Each row was made from one walk, in order. Every step used is in the known rows, and no mark comes twice. Write each row's walk.
Known rows:
pege-tibuza: [ 19.4   6.7  27.8   1.5 -12.5  13.2  -8.0 -16.2 -12.1  -9.1  -5.6 -10.5
  19.5  -2.3 -12.5  12.5  17.4 -16.1  14.1  22.7 -10.1  -5.8]
pobu-defak-mipon-mive-zifi-tasak: [-16.7  -5.5  20.8  -2.0  60.2  12.8  -8.2 -16.6  12.0  17.9 -25.4  18.3
  13.9 -18.9  -4.4 -17.3  -1.8  49.4 -18.3  24.1 -19.5  23.7]
molu-sebu-ramut: [  9.8  -5.0 -15.1  26.0   3.6   4.8  -8.3 -35.6  -3.5  24.2 -10.9 -26.2
  -0.4  -8.2   8.4 -23.9 -17.1 -14.2   0.2 -15.1  18.7  20.9]
sebu-ramut-defak-mipon-mive: [  2.6   8.6 -15.5  28.9   8.2  24.2 -23.9  -9.4   1.7   5.2 -28.3  22.4
   2.7  -1.7 -13.0 -14.6  14.2  -8.9  -8.2 -21.2 -36.8  46.5]
sebu-ramut-pobu-defak-mipon-mive: [-23.9  13.0 -15.7  18.0  13.5  38.4 -26.6 -22.4  17.6  22.7 -23.0  20.0
  -1.6  -9.8 -26.1 -11.7   9.8  -1.5  -5.4 -24.0 -22.5  57.1]
tibuza-pege: [  9.4  -6.3   0.1  -1.8  16.5   8.8 -14.2  13.8  10.6  18.8 -10.0 -38.4
   5.2   7.2   9.8 -12.5 -14.4  19.5   0.6  -2.7  -1.1   9.0]
tibuza-pege-sebu-ramut-pobu: [ 11.5  -8.1 -40.2  -5.4  11.7  16.0 -22.1 -32.1   0.8  21.4   3.8 -47.9
   3.2 -10.2 -16.1 -19.7  -8.2 -14.5   8.7  -5.7  19.3  21.5]
tibuza-pege-sebu: [ 43.0  -7.5  -8.1 -16.7   6.6  13.9 -33.6  13.6  -5.4   5.6  -3.3 -55.5
  22.5  -8.3  13.4 -23.6 -50.9  29.3   7.8  -2.4  -4.8  43.5]
ramut-pobu-defak-mipon: [-39.0   1.4 -19.6  -2.8   4.8  44.6 -36.7 -27.2  16.7   6.9  -6.1   8.8
  -6.6   8.0  -7.8   7.1  17.0  -7.2  -0.4 -35.9  -8.4  13.9]
tibuza-pege-sebu-ramut: [ 22.8  -2.7 -14.1   1.4  -0.6  -0.6 -23.0 -27.4   4.2  17.5 -12.2 -46.5
  18.1  -7.4   2.3 -50.2 -40.2   9.7  -2.0 -11.6  10.7  36.8]
mive-zifi-tasak: [ -3.5 -11.7  22.0  -8.3  55.5  -7.2   4.2  -9.8   2.5   8.4 -13.0   6.0
  15.1 -15.3   7.1 -15.4  -3.1  44.5 -13.4  36.3  -4.8  -5.0]
pobu-defak-mipon: [-37.3   4.4  -4.8   0.0  -1.1  36.9 -34.2 -20.6  17.3   2.0 -12.5  17.5
  -2.1  10.7   0.9  -1.4   7.5   4.0  -5.6 -37.1 -13.9  16.1]
tibuza-pege-sebu-ramut-zifi: [ 14.2 -22.0  -6.7 -12.3 -17.4  13.3 -20.5 -18.0 -16.8  45.0 -10.7 -28.5
  15.1   0.5   0.6 -28.3 -42.3   1.9 -42.9  -7.8  22.4   9.2]
pege-sebu-ramut-defak-mipon-mive: [ 14.9   7.7 -18.1  23.4   6.3  26.5 -31.9  -8.2  -2.4   2.6 -27.2  12.3
   9.1  -6.4 -10.8 -20.1  -0.3  -3.1  -5.5 -21.2 -37.7  59.0]
defak-mipon: [-16.4  10.7  -4.8   8.3   4.6  26.0 -32.4   6.8   3.7 -12.0  -9.1  25.7
   8.2  10.8  16.6  -8.5  11.0  -2.8  10.3 -27.0 -18.3   6.1]
molu-sebu-ramut-pobu-defak-mipon: [-34.1  -1.2 -25.5   7.9   7.3  48.3 -40.8 -39.4  13.5  16.9 -10.3  -2.4
  -7.2   4.4  -2.6  -0.1   9.3 -12.4   0.5 -41.5  -1.2  23.9]
tibuza-pege-sebu-ramut-pobu-defak-mipon: [-26.4  -0.8 -25.3  -4.1   6.9  46.4 -49.9 -33.9  18.1  15.3 -11.6 -15.8
   2.4   5.1  -4.8 -14.4  -3.2   1.2   0.1 -40.1  -5.2  31.9]
ramut-defak-pobu: [  4.6  -6.0 -44.6  -8.1  -1.8  11.0  -7.8 -25.8  -0.6  26.7   4.9   0.6
 -22.0   7.4 -27.6  23.0  19.3 -34.9  -1.4  -4.0 -13.8 -19.0]
ramut-zifi: [ -1.6 -20.4   3.3 -13.3 -17.2  13.2  -4.2   1.3 -19.6  32.8  -1.8   4.0
   2.0   5.4  -1.3   6.8 -14.5  -4.4 -41.2  -0.4  14.7 -16.7]
pobu-defak-mipon-mive-zifi: [-27.8  -1.1  18.0   0.6  20.8  19.8 -27.9  -6.4  15.0  48.2 -13.3  17.2
  11.3  -5.3  -2.4 -45.9  15.2  22.0 -14.6 -11.4  -9.7  53.2]
pege-sebu: [ 36.1  -2.6  -8.3 -15.7  -5.4   8.0 -23.1   3.9 -12.7  -7.8   3.2 -28.8
  19.0 -13.4   6.3 -15.4 -41.1  15.6   7.0  -0.5  -3.8  37.5]
defak-mipon-mive-zifi-ramut-sebu: [-11.0 -25.1 -11.9   7.6  27.9  37.0 -33.8 -27.2  -2.4  -8.6 -20.7  -6.2
  10.5  -2.5   6.7 -11.9 -14.8  18.4  -2.4  -5.5 -22.5  49.8]
mipon-defak: [ -2.1  -5.2   4.5 -19.2  -6.3 -13.2  -1.6 -37.4   9.4 -11.5 -12.1  15.1
  -5.0  -5.6 -29.2  15.8  22.1 -35.3 -24.3 -19.5  -6.5   4.4]
pege-sebu-ramut-pobu-defak-mipon: [-29.9   1.3 -25.2  -3.7   0.4  43.7 -44.8 -38.3  14.5   8.7  -8.2  -3.1
  -0.1   2.7  -8.4  -9.8   1.3  -5.8  -0.9 -39.3  -4.7  29.4]
pobu-defak-mipon-mive-zifi-ramut: [-40.2 -21.4  22.1  -7.9   8.6  32.7 -11.5 -36.2  16.7  16.6 -25.1  20.2
  -0.1  -9.2 -19.3 -42.1  -7.1  18.8 -15.9   2.7 -17.1  20.7]

Write each row's walk:
[-28.2 -14.9 -28.5  -2.9   1.3  28.5 -10.5 -66.4  16.8  38.7  -1.3 -36.5
 -21.3  -7.8 -30.5   9.6  -0.4 -12.3 -15.2 -20.1  23.4  22.3] => molu-sebu-ramut-pobu-defak
[-20.7 -14.7 -28.0 -15.4   1.4  27.3 -18.8 -60.3  21.5  37.2  -2.8 -49.8
 -12.2  -7.1 -32.8  -4.5 -12.7   1.7 -16.2 -18.4  19.8  30.8] => tibuza-pege-sebu-ramut-pobu-defak
[-36.5 -11.7 -25.2  -9.5  -2.5  21.1  -5.7 -66.7  22.3  33.3  -0.7 -26.7
 -20.5  -4.8 -38.8   5.2   6.1 -10.7 -18.9 -17.2  21.6  14.6] => sebu-ramut-pobu-defak
[  1.1 -40.9  -4.5  -3.5  -9.7   5.2  -0.5 -44.6  -8.8  -3.3 -15.1 -12.7
 -12.4   8.7 -13.6 -14.0  11.1 -10.2 -28.8   4.1 -16.9 -16.0] => mive-zifi-ramut-defak
[-21.3 -28.3 -11.6   3.8  25.1  41.7 -34.3 -41.3   4.6  -1.6 -21.9 -10.7
   5.8  -2.8  -0.9  -8.6 -16.3  21.5  -9.9 -10.3 -21.0  54.4] => pobu-defak-mipon-mive-zifi-ramut-sebu
[ -7.0 -18.7  -2.9  -4.1 -21.0   6.0  -3.8 -24.2 -14.4  41.9  -8.8  -1.7
   3.8   4.3  -5.8 -16.7 -17.0 -11.9 -46.5  -6.8  24.4 -12.5] => sebu-ramut-zifi
[ 27.7 -24.6 -31.3  24.6  -9.6  -0.8  -6.5 -48.5 -16.8   8.8 -14.3 -36.8
 -13.0   6.3  -1.8  -2.6   4.7 -29.2 -21.3 -17.0  -1.9   4.5] => molu-sebu-ramut-defak
[ 14.0  -6.1 -51.4  -7.5  -5.7   8.4 -15.4 -42.3  -1.3  30.2   1.1 -13.1
 -14.6   2.2 -28.6   0.9   3.7 -35.2  -2.5  -8.7  -7.9  -3.5] => pege-sebu-ramut-defak-pobu
[-10.0  -5.9  10.6   6.4  19.7  13.0 -27.5  -0.9   3.6  38.7 -13.9  14.9
  12.0  -1.0   3.5 -44.6  22.6  11.4 -14.1  -8.7 -16.5  44.8] => ramut-defak-mipon-mive-zifi
[-50.4  -9.3  -9.7  -9.0   7.4  48.5 -37.8 -37.7  19.6  13.5 -10.2  11.5
  -5.2   6.6  -9.8 -11.5  15.4  -1.1  -5.4 -30.4  -7.9  12.9] => mive-zifi-ramut-pobu-defak-mipon
[ 18.1   0.9 -14.1   1.9  -8.7  -4.7 -16.4 -34.2  -0.6   7.9  -7.9 -27.4
  15.6 -11.3  -2.6 -44.2 -33.5   0.3  -2.1  -9.9  11.4  31.5] => pege-sebu-ramut
[-27.9 -17.8 -15.6  -7.9  20.5  38.4 -17.1 -28.4   5.6  15.1  -4.6   3.8
  -4.9 -10.0 -24.4 -17.4  17.1 -10.3   5.4   4.4  -3.7   8.1] => defak-mipon-mive-zifi-ramut-pobu
[-14.9 -18.4  -8.1   5.9  -2.0  29.1 -33.3 -24.2  -2.4 -14.3 -20.0  16.3
   0.0  16.9   6.7 -18.3  19.3 -10.5  -9.9 -24.3 -29.7  -5.1] => mive-zifi-ramut-defak-mipon
[-41.6 -22.0 -16.5 -19.5  -3.1  34.7  -2.4 -62.5  20.4  17.3  -2.9 -18.6
 -24.3  -6.7 -42.7  16.3  -0.8  -3.9 -17.0  -6.6   9.0   2.6] => zifi-ramut-pobu-defak
[-17.8 -19.6 -23.8 -11.3   8.1  28.1  -0.4 -32.6   1.2  -3.9   1.5  -9.1
 -13.7  -8.4 -28.9   8.0   7.6 -18.9   7.6  10.7   4.0 -16.7] => zifi-ramut-pobu
[-46.6 -25.9  -9.8 -23.5   2.3  32.7  -5.9 -63.4  21.8  30.5  -1.9 -19.3
 -20.7  -6.8 -38.7   1.8   4.1   1.0 -20.7  -5.5  13.3   7.5] => mive-zifi-ramut-pobu-defak
[ -6.3 -15.8 -32.6 -10.0   4.3  21.2  -7.8 -37.2   3.6  34.8  -6.9   9.8
 -20.6   0.1 -38.0   1.5  15.7 -26.2  -7.8   4.6 -22.6  -7.8] => mipon-mive-zifi-ramut-defak-pobu
[-27.7   5.7  -9.4  11.0  13.4  48.0 -23.8 -19.3  16.7  11.0 -24.9  25.4
  -4.5 -11.2 -29.8  -3.8   5.1   3.1  -3.7 -16.8 -30.9  48.8] => zifi-ramut-pobu-defak-mipon-mive
[ 33.6 -21.0 -30.4   7.9 -18.3  -7.9 -12.4 -47.3 -14.2  -2.5 -11.7 -37.3
  -2.6   4.4  -9.6 -16.6  -6.5 -19.3 -22.7 -13.2  -6.7  12.0] => pege-sebu-ramut-defak
[-44.5 -22.3  -9.4 -17.7   6.1  36.4  -6.1 -60.3  23.1  34.8  -7.0 -14.3
 -20.1 -11.8 -45.7   0.4   3.8   3.6 -21.7  -3.8   5.7  23.2] => mipon-mive-zifi-ramut-pobu-defak
[ -1.8   1.0  -9.2  22.2   8.1  33.3 -20.7  -6.5   1.2  -6.0 -29.9  28.1
  -0.4  -3.2 -15.9  -7.1   9.7  -3.5  -6.7 -13.9 -45.1  38.0] => zifi-ramut-defak-mipon-mive
[  6.4  -4.5 -26.0  13.3  -8.0  20.5 -40.8 -26.5  -6.1 -13.9 -17.4  -0.7
   6.5  14.0  10.0 -19.7   6.5 -16.8  -5.3 -36.3 -23.0  14.7] => pege-sebu-ramut-defak-mipon
